Each row was made from one walk, in order. Every step used is in the known rows, and no mark comes twice. Write each row's walk.
Known rows:
bime-zisetiz-sedat: [ -9  36   9  25 -23  17 -25  26  -5 -21  -5  -5  -6  -2   3 -27 -41 -13
  -7  15 -57 -10  -9   5  10 -17  10   2  -9 -24  -3]
zadep-bime-feret-zisetiz: [-17  10  10  30  -3   4   9 -31   9  -8  18  20  68  -6 -12  24  10   6
 -32   6  18   8  39  17  -8  33  21  12 -20 -12 -36]
doda-bime: [-15   1   6   6  -4   8 -19 -20  24 -23  -9 -16  31 -28  -8 -11  -3   2
 -15  22 -35 -11 -29 -10  -2  -1  27 -24 -23  19 -17]
zisetiz-bime-zadep-neba-libe-doda: [ 10  -3 -29 -13  25 -32  27 -22 -55 -25  -6 -42 -28  -3 -15  -3  69  -2
  -3 -14  55   9  20 -26 -26  44 -21  13  23   2  38]
libe-doda-bime-zadep-neba: [  0  13 -30  -5  21 -35  24 -36 -38   6 -17 -37  25 -17 -11 -44  36   9
   5   3   0 -20  31 -24 -42  18  26  -4   7  11   7]
neba-libe-zisetiz-bime-doda: [ -8  10   2 -33  31 -14   6  -1   2  -6 -11  27 -39   3  -1  18  16 -28
  24  -9  44 -17 -26  54  17  40   3  16  -3  20   0]
zadep-neba-libe: [  7  -1   0  11  -9  -9 -20  19  -1 -33  11 -36   4  -9 -12   3  33 -17
  10 -13 -21  38 -27  -9 -39  14  -7  12  15  27  45]
feret-sedat-zisetiz-bime-doda: [-25  11  19 -38   4   5  10   6 -12  17 -38  21 -53  27 -16 -19 -32   3
  25  38  12  -3  19  31  24 -23 -31 -12  -3 -21 -28]
neba-libe-zisetiz-sedat: [-16   3  -7  -4 -20   7 -15  36  10 -23  17  10 -21  27  -3  16 -29  12
  17 -15 -25  -7 -42  37  22  16   8  24  14 -25  33]
feret-bime: [  7  12  14  13   1  27  -2 -10  31 -18   5 -17  23 -24   4  -2  20  -6
  -1  18 -14  27 -17 -32  12 -26   5   0  -3  16 -35]
sedat-feret: [  4 -35  10  29  -2   1 -12   8  11  -9  17 -29  19 -12  13  11   6  18
 -38  -2 -39   7  -7 -38   0 -28  24  -9 -24  32   2]
sedat-zisetiz-bime-doda-libe-neba: [ 34  -9  15 -16  33   2 -23  21 -16  46 -18  32 -46  16   2  24   5 -66
  44  10  37  -6   5  52 -12  11 -13 -33 -11  23  -7]
feret-zisetiz-sedat-doda-bime-zadep: [-47  18 -44 -33 -19  -3  15 -14 -16  26 -45  11   6   0   0  -7 -40  52
 -28  16 -16 -54  31  33   7   6 -11 -15  -3 -29   0]
libe-doda: [ -3   7  16  32   3   5 -13   0 -40 -15  12 -29  -1  -8  -5 -17  21   9
  -4 -17 -17   0  -3 -21 -22 -16  34 -13 -10  13   2]
sedat-doda-libe-neba: [ 25  -8   0  19 -14   9 -42  29 -10  44  15  -4 -19 -16  27  14 -19 -36
  15 -30  -2   0  -8  -1 -54 -25  -7 -43  -9  45  29]
sedat-feret-bime-zadep-neba: [ 30 -21 -34  -4  20 -18  40 -29  14  17  -7 -33  37 -21  24  -2  44  13
 -21  13  -4  22  36 -66  -8 -18  -9  19   8  26 -14]
zadep-neba-libe-zisetiz: [  6   8 -23 -10  12 -27  14  22   6  -9  20  -6   2  -7   0  -1  23 -11
  31 -37 -17  24 -21  36 -27  26  12  24  30  26  45]
neba-libe: [-21  -4   8  25 -26  12 -33  23  12 -40   5 -33  -6   1  -9  34  24  -2
  -6  -7 -36  26 -28   2 -16  -1  -8   1  -5   8  30]
doda-libe: [ 19   2  18  20 -13  12 -35  23  11  -9  17  -8   3   7  -2  14  21 -17
  -8  -6 -25  11 -16 -18  -7 -27  -6  -4 -13   2  27]
bime-zisetiz-sedat-feret: [  0 -13  10  35  -7   2 -10  25  -6  -4  -2  -3   1   2  19  -5 -49  15
 -32  11 -47  -5   7 -18  11 -34  17  12 -18 -15 -10]
zisetiz-sedat: [ -2  13  13  14 -35  28 -38  19   1 -33  13 -14  -1   5  -7 -26 -27   3
 -15  21 -49 -19 -36 -25  22  -8  14  -1  -8 -13  10]
feret-bime-zadep-neba-libe: [  8  11 -32 -10  -3  -6  18 -10  19 -13 -19 -41   9 -10  -2  17  61 -10
  12   5   0  45  15 -26 -20   9 -44  27  29   0  16]
sedat-zisetiz-bime-feret: [  2 -39  26  -1 -10  41   1 -23  21  -3  13   9  -1  16 -11   8   4   3
   1   3  -2  -8   9  18  57  19  -9 -39  15  -3 -19]
bime-feret-zisetiz-sedat-doda: [-25 -11  16   9 -41  27  -7   5 -13  26   6  38  18  20  -2 -13 -49  32
  -8 -12  -1 -34  13  13  24   6  -2 -16   8 -26  -9]
doda-libe-zisetiz: [ 22  12   1  -3   4  -8  -4  28  18  15  26  24  -1  12   6   9   9 -13
  10 -29 -24  -2  -9  28   1 -13  14   5  -2   6  27]
bime-feret-zisetiz: [-17   3  11  28 -19  -1   9  -1  21  10  11  23  50   6 -17   4  29  -3
 -12  -4 -18   4  21  25  11  19  22  -6  -5 -11 -19]
zadep-neba-libe-zisetiz-sedat: [  8  11 -15 -19  -3 -15  -1  33  -5 -22  19   7  -9  14  -4 -16 -21  -3
  33 -20 -11   2 -40  23  -1  28   8  34  33  -8  45]
neba-libe-doda-bime-zisetiz-sedat: [-34  -1  25  23  12  -3 -10  12 -43 -18 -28   3  -9  13 -14   5 -51  13
  19   5   6   3 -14  17 -17   7  15   8  -4 -59 -22]
sedat-doda-libe-zisetiz-bime-zadep: [ 16   6 -38 -49   8  -5  24 -11  -5  36   2  16 -53   3  27  13   3   8
 -15 -34  31 -45  31  26  19  -2 -38 -16  11  13  38]
feret-sedat: [-21  26   6  11 -37   2 -10  23  20 -12   3 -16  -8   3 -15 -30 -26  14
  -6  24 -35  19  -4 -26  -7 -41  -7   3 -10 -20  -4]

Write each row's walk:
[ 13 -14  12  30  30   5  28  -4  24  16  -9  -5  25 -28  31  20  -6   4
 -18  10 -20  42  25 -27   4 -45   7   4 -16  12 -59]
sedat-feret-bime-zisetiz
[ 11 -25  26  14 -15  28  -9 -33  31 -22  26   3  19  -9 -10 -19  16 -20
 -23  14  24 -15 -16 -32  42  28   6 -23  -4   6 -26]
zisetiz-bime-feret
[ 12  11  33  13  -3   8 -44  18  -8  16 -12  16  -6  17  -5   3  18 -41
  15  -3  -5  -9 -10  -2 -18 -22  -1   6 -28   9  11]
bime-doda-libe
[ -4  11  -3 -23 -19  -8  15  35   6  56  11  39 -41  25  16  -9 -66  29
  22 -31   3  -4  12  20 -14 -57 -26  -2   9 -23  23]
feret-sedat-doda-libe-zisetiz
[-29 -23  40  25 -17  -5  12 -30  -2  22  -3  24  33  22 -33 -50 -47  26
  21  19  35  -8  11 -40  -4 -14  25 -11  -4 -57 -64]
libe-doda-bime-feret-sedat
[ -2 -13   4 -20  11  28   1  -4   1 -22   1 -16 -26  -2  -6  13   8  10
 -10  11 -24   0   3  30  37   1 -14 -33   7  18   2]
sedat-zisetiz-bime
[-22  17  15  26  30 -13  12 -17 -32   4 -21  -7  16 -23  -3 -23 -13  -1
   4  -2 -14  -3  16  14 -30 -11  41 -18 -19  -4 -43]
libe-doda-bime-zisetiz
[ 38   2  -2 -23  28 -10  17  -1  19  -1  28  30 -16  -1   3   6  13 -21
  -4 -11  30 -12 -16  22  30   9   1   0  -4  10  11]
doda-libe-zisetiz-bime
[-22 -35  32   7 -44  49 -32 -31  10  11   0  21  26   3  -4 -35 -84  30
   2   9   3 -56 -30 -27  30   0   8 -36   2 -12 -26]
zisetiz-sedat-doda-bime-feret
[ -6  23  16   5  -8  42   0   7 -10  10 -21   9 -17 -20  31 -19 -75  13
   8   7 -15   1  -2 -13   8 -47 -22  -8   9 -14 -37]
feret-bime-zisetiz-sedat-doda
[-19  -3   6 -28  -9  11  19  10  10 -10 -11  -3 -40  19 -17  -9 -32  25
  -1  33  -7  19  11  17  33 -26 -34 -19   9 -31 -13]
feret-sedat-zisetiz-bime
[ 32 -18 -25 -11   3  -5  29 -15   4   9  -6 -20  29   2  19 -21  -1  23
 -16  32   0   7  18 -79  18 -17 -14  30  14  -7 -11]
zisetiz-sedat-feret-bime-zadep-neba
[-19  29  -6   6 -17  -2  -4  28 -11 -19  -2  13  15   9 -16  -9 -11  11
 -23  23 -33 -11  -5  19  18   5  14  10  -9 -26  -2]
feret-zisetiz-sedat
[-21 -11  24  32   1   1 -22  15 -40 -26   4 -31 -18   9 -14  26  27  11
   9 -28  -3  22 -16 -10 -31  -3  10   3   0  -3  22]
neba-libe-doda
[  2  28  28   5  10  21 -14 -12  11   8 -23   7  11 -16   7 -12  16 -30
  22  26   2  10 -15 -20   5 -19   5   8 -16  20 -49]
feret-bime-doda
[ -3  -5 -11 -24  20  -7  16   4  21 -29  18   6 -26  -6  -1  27  19  -7
  -1 -14  22   3 -30  40  27  34   0   5   9  14  16]
neba-libe-zisetiz-bime
[-30 -52  45  36  -4   7 -11 -29  -6  -3   1   3  33  19 -29  18   2  12
  23 -17  36   2 -17 -12  -8  27  24 -10   1 -29 -29]
neba-libe-doda-bime-feret
[ 13  13 -16 -25  23  -9  19 -10  22 -18  25  12 -10 -24   4 -16  11  -9
 -13  -2   5 -21 -20  27  33  20  24 -10   0  30  -5]
libe-zisetiz-bime
[ -6 -43  -2   3   0  -7   1  32   8  -6  17  13  -9  30  14  34 -39  37
  -3 -18 -16   0 -31  11  24  -3  16  27   4 -18  23]
neba-libe-zisetiz-sedat-feret
[-26  -3  16  13 -27  32  -8 -24 -25   4   9  34  32   5   1   6 -68  39
 -29   2  34 -29  24   7   6  17   1  -1  -1 -29 -23]
zadep-bime-feret-zisetiz-sedat-doda
[ 21  -2 -24 -34  33 -31  27  -3   5 -25  22   2 -14 -17  -3  -2  27 -18
  16 -18  36  15 -28  30   0  50   1  17  26  30  29]
zadep-neba-libe-zisetiz-bime
[-13   9 -49 -36   4 -20  27  -9  23 -17  -5  -9 -39   3   2  36  42   1
 -14 -12  12 -13  11  42  26  44 -21  11  13  -3  33]
neba-libe-zisetiz-bime-zadep
[ 26  14  39   3  15  18 -19   1  10  27 -23  28   8  11   5  11  22 -39
  30  19  26  16 -10 -24  -3 -32 -16  17 -19   1 -35]
feret-bime-doda-libe
[ -9 -18   9   7  29 -28   0 -13 -42 -20  -6 -22  18 -12 -22 -10  17   7
  26 -14  28  24 -23 -11 -54  26  23   6  10   7   7]
zadep-neba-libe-doda-bime
[ -5 -29  43  14 -57  25 -19  13  14  52  13  33  -8  39  -5 -12 -60  20
  11 -20  21   1  17 -38  -8 -54 -46 -15   8 -43   3]
bime-feret-sedat-doda-libe
[ 19 -13 -56 -27  41 -59  72 -23 -14  10 -12 -10  21 -20   6   0  62  13
 -57  16  28   1  59  -7   1  31  -7  11  -5  22   4]
sedat-feret-zisetiz-bime-zadep-neba
[ 11 -11 -36 -20  10  -3  48  -9  30  30   1  11   8  19  31   6 -20  42
 -11  12  -9 -20  26 -20  54 -21   7  27   7 -24 -24]
libe-zisetiz-sedat-feret-bime-zadep
[ 18  32  14  -4  29 -12 -16  -9 -13  23   3  43   4  11  10  21  -6 -28
  17 -15  33 -14  12  35 -26   6  21  31 -24  11  -3]
zadep-bime-doda-libe-zisetiz
[ 46   6  13   1  23 -13 -31   7  -5  30  -4  27 -27 -11   2   1  19 -87
  21  21  61 -14 -19   4 -24  22   3 -18 -32  36 -15]
zisetiz-bime-doda-libe-neba
[ -8  -1  18  -2 -37  12 -21  31  -4  30   0   9 -38  22   4  -8 -58  25
   2  -9  -2   9   7 -29 -24 -71 -44 -13  -1 -21  23]
feret-sedat-doda-libe
[-10  44   2  37   8   6 -16 -12  -7 -29   1 -21  16 -35  12  11 -10 -14
 -32   5 -28  18  25  12 -37  -5  12   6 -23  12 -15]
zadep-bime-zisetiz
[-13  29 -50 -26   9 -23  40 -18   1 -12 -19 -10   0 -14  -9  10  64   1
 -52  28   3 -13  44  29  24  34 -12  -5 -13  -3  -2]
feret-zisetiz-bime-zadep
[ 24  31 -36 -13   1  -6  25 -23  19   1  -8 -35  27 -25   5 -27  54 -11
   0  18 -15  20  26 -44  -8  -2 -15  15  18  20  -1]
feret-bime-zadep-neba
[ -2 -13 -40 -42   5  -8  19  -4 -11 -17 -23 -41 -38  17  -9  32  52   5
   4  -5  -5  18  32  35   4  37 -58  -2  42   4  56]
sedat-zisetiz-bime-zadep-neba-libe
[ 22  21 -44 -26   7 -17  21 -31  -3 -25  -2 -40  -6 -30  -4 -37  54 -21
 -32  18   5 -13  17 -30   2  32 -15  -4  10  30  23]
zisetiz-bime-zadep-neba
[-16   3 -10   1  -3  -4  -4  26  20 -15  14  -4 -11   5   3  33  15   2
  16 -30 -31  14 -22  48  -2  11  11  12   6  11  31]
neba-libe-zisetiz
[-29  -9   4  -4 -10  22 -21 -22   3   2 -12 -16   8 -37  11 -14 -38  25
  -9  -5 -24 -27 -21  -4 -14 -19  10 -41 -13  38  -6]
sedat-doda-bime
[ 51 -31  24  21  39 -11 -13  11  13  74  -9  32  14  -2  28  34   7 -55
  30  16  52  27   1 -35 -31 -33  10   5 -35  34 -51]
sedat-feret-bime-doda-libe-neba
[ -1  22 -53 -30 -19 -26  12  23  -3  -8   3 -13 -16  27   0 -11   5   4
  24 -15 -22 -13   1  28   1  34 -10  43  38 -22  65]
bime-zadep-neba-libe-zisetiz-sedat
[ -3 -44  34  23  11 -13   0 -30 -23  -2   6   3  46   8 -28 -14  13   1
  39 -21  51  15 -13 -28 -35  38  24   0  19 -13 -14]
zadep-neba-libe-doda-bime-feret
